Each row was made from one path, in order. Every step used is in the known rows, and no mark comes twice. Write each row's path.
Known rows:
h/j/g/p/s: [ 11   9  28  -3 -17  -5   1 -14  13 -10 -19 -21  13 -35   7 -26  37 -28
 -41 -12   3  -7 -11   6   9]
g/j/h/p/u: [ -6 -13  28   7  31 -20 -79  -7  57  10   7   8  -6 -48 -39 -36  33   0
 -16 -20  -3   2  23  12  13]
z/p/g: [ -4   8  20  19  -2  16 -53  25  21 -12 -14  11 -21  -6  -6 -39  33 -26
 -30 -28  -4 -24  11  19 -15]
p/g/j: [ 23   4  21  15  -4  15 -48  -9  26 -10 -14   4  -4 -15  32 -35  27 -22
 -30 -28  24 -22  17  16   2]
j/w/p/h: [  3 -17  48  10  -1 -21 -57   8  31  13   4  -9   6   3 -18 -41  22  -7
   0 -21 -34  -1  -1   3  -4]
z/p: [  3  15  22  12  14 -11 -33  -1  19  -1 -11   8  -2  -3 -58 -44  37 -19
 -36 -24 -14 -22  48  25 -11]
s/p/h/j: [-15   7  28   3  19 -24 -54  10  11 -12  -4   7 -19  13   0 -42  33  -7
 -24 -22 -11  15 -11   6   0]
w/p: [ 16  13  33  19  27  -8   1  14  27  13  12 -11  17   6 -42 -40  23 -11
 -34 -13 -30  -8  17  21  -4]
h/j/w/p: [ 19   2  47   4  34 -16  25   5  11   7  13   6   4 -11 -16 -39  26 -11
  -6  -7 -25  12  17   9  14]
s/p: [ -9   5  24  15  25 -10 -30  17  13   3  11  23   4  -3 -29 -40  35 -12
 -38 -15 -25   0  28  15 -13]
x/p/g/j: [ 24   6  15   9   0   2 -49 -17  11 -10 -11   2   3 -13 -10 -42  30 -22
 -30 -15  20 -25  22  15  10]
s/p/g/j/h: [   5   -4   19   13  -10   -8 -102    0   22   -9    4    5   -4  -35
    9  -40   47  -11  -18  -29    9  -11   11   15    7]
w/p/z: [  8   9  29  20  15 -20  16  18  21  11  21  -1   1  13  29 -37  15  -6
 -22  -9 -50 -16 -24   8  -9]
j/h: [  8  -9  32  17 -13 -11 -86   7  43   7  -9   7  13 -20  -4 -41  38  -9
 -22 -42 -13 -10   1  20  -9]
g/p/h/j/w: [  9 -19  49  -6   7 -23 -27 -17  13   1  -9  18  -4 -15   6 -39  31  -9
   5 -18 -11  17  11  -1   6]
j/h/p: [ -2  -6  38   5   9 -42 -83  11  29   7  10  -5   2 -11 -56 -44  36  -2
 -29 -35 -18   4   8  12   3]
w/j/g/p/u: [  8  -6  26  11  33  23 -17  -4  65   5  -4  14   3 -34  -4 -25  23  -9
  -7 -17 -11  -6  29  35   9]
w/j/g/p: [ 26   7  30   5  13   7  -7  -7  33  -4  -3  -1  13  -1 -11 -31  27 -12
 -18 -27 -10 -11  32  41  11]
g/p/z: [ 10   1  25  12   5 -23   8 -10  14  10  10   9   8   4  18 -38  23  -6
 -27  -8 -39 -15  -4   8 -15]
w/j/h/p/s: [ -7   9  35   5 -10 -48 -52   3  24  -5  11 -29   1 -23 -26 -28  29 -15
 -28 -31  -9   3 -21   3  14]
w/j: [ 16  18  32  21  23  -4  -9   7  43  -3   5   8  -1  23   9 -30  11 -11
 -13 -43  -9  -4  15  36   3]
w/p/s: [  6  15  31  15  -5 -16   6   5  20   6   3 -31  21 -19 -21 -28  26 -25
 -43  -8 -19 -10 -14   1  -2]

Write each row's path:
[-12   3  22  16  13 -21 -10  20  10   2  20  26 -10   5  39 -37  25  -7
 -25 -11 -45 -10 -16   5 -15]  s/p/z
[  1  12  33   6  21 -23 -33   8  20  -5  -3 -14 -11  19  -7 -42  25  -6
 -21 -21 -14  10 -18   9   5]  w/p/h/j
[  6 -15  33   5 -18  -3 -81  -4  37   2 -19 -11  10   2 -12 -39  30 -10
 -20 -29 -16 -13   3  17  -7]  j/g/p/h
[-11   0  19  17  34   9 -37   1  54   7 -11  22  -9 -34 -42 -35  31 -15
 -21 -15 -14 -15  42  22  -8]  z/p/u
[  9   7  16  13   8   7 -49  -2  11 -13   2  11  -9 -17  14 -36  35 -19
 -31 -16  16 -14  27  14   3]  s/p/g/j
[  0   4  31   0 -18 -48 -62 -15  16  -4   3 -31   9 -39 -31 -32  38 -18
 -40 -23   5  -5  -8  -6  14]  g/j/h/p/s
[ 25  12  22  15  10   7 -29  -4  19  -7   3 -11   0 -11   6 -36  27 -19
 -28 -15  12 -19  20  17   8]  w/p/g/j
[  5   7  23   7 -17 -24 -20 -11   9   2 -15 -15  24 -22 -43 -36  28 -29
 -45  -8  -9 -18 -11  -2  -1]  x/p/s
[  7  -4  30  -4  -8   6 -63  13  30 -17 -31   0  -9   1  26 -41  29 -18
 -16 -35   1 -10 -23  22  16]  x/p/h/j/g
[ -9   0  35   4 -20 -44 -62   3  21   1   1 -26   7 -33 -32 -32  36 -18
 -39 -26  -9  -1 -22  -7   4]  j/h/p/s
[ 16 -12  49   0  14  -7   0  -4  18   0 -11  33  -5 -21  30 -36  28 -18
  -2 -25  -4  12  13   5   7]  h/j/w
[ 16  13  14  11   1   6 -51 -14  14 -16 -11   2 -13 -17  -3 -38  36 -24
 -30 -22  23 -28  39  20   5]  z/p/g/j
[ 13   3  25   2   3  -8  10  -1  14  -6  -1   9  -6  -2  56 -34  26  -9
 -20 -13 -27 -13 -20  14   3]  h/j/g/p/z
[  5  -2  21  17  -3  10 -51  20  17  -5 -14  11  -1  -2 -14 -44  25 -23
 -30 -19  -6 -19 -11  12  -9]  x/p/g
[ -6   6  35   5  -8 -35 -25   3  18   0  -2 -23   7 -20 -30 -30  26 -23
 -49 -20  -9  -2 -14  -7  -1]  h/p/s
[  9   1  40   8  20 -27  35  10   8   6  22  12 -10  -1  51 -36  18  -6
   0  -5 -45   0 -24   0   6]  h/j/w/p/z
[ 12   2  28   3 -26   0 -12 -12  21  -3 -19 -21  23 -36  -1 -25  35 -29
 -43 -14  -4 -16  -3   9   1]  j/g/p/s
[  9   7  27   7 -14 -19  -2 -22  12   5  -9 -21  27 -28 -32 -29  33 -25
 -49  -7  -9  -9   5   0  -8]  g/p/s
[ -8  -5  33   9   1 -48 -51  16  22   5  20   4 -11  -1  18 -41  25   1
 -19 -27 -40  -7 -32   1  -2]  j/h/p/z
[ 12 -14  44   6   0 -25 -58  -9  26   9   6 -13   8  -3 -17 -41  24  -7
   1 -17 -20  -4  13   4   6]  g/j/w/p/h
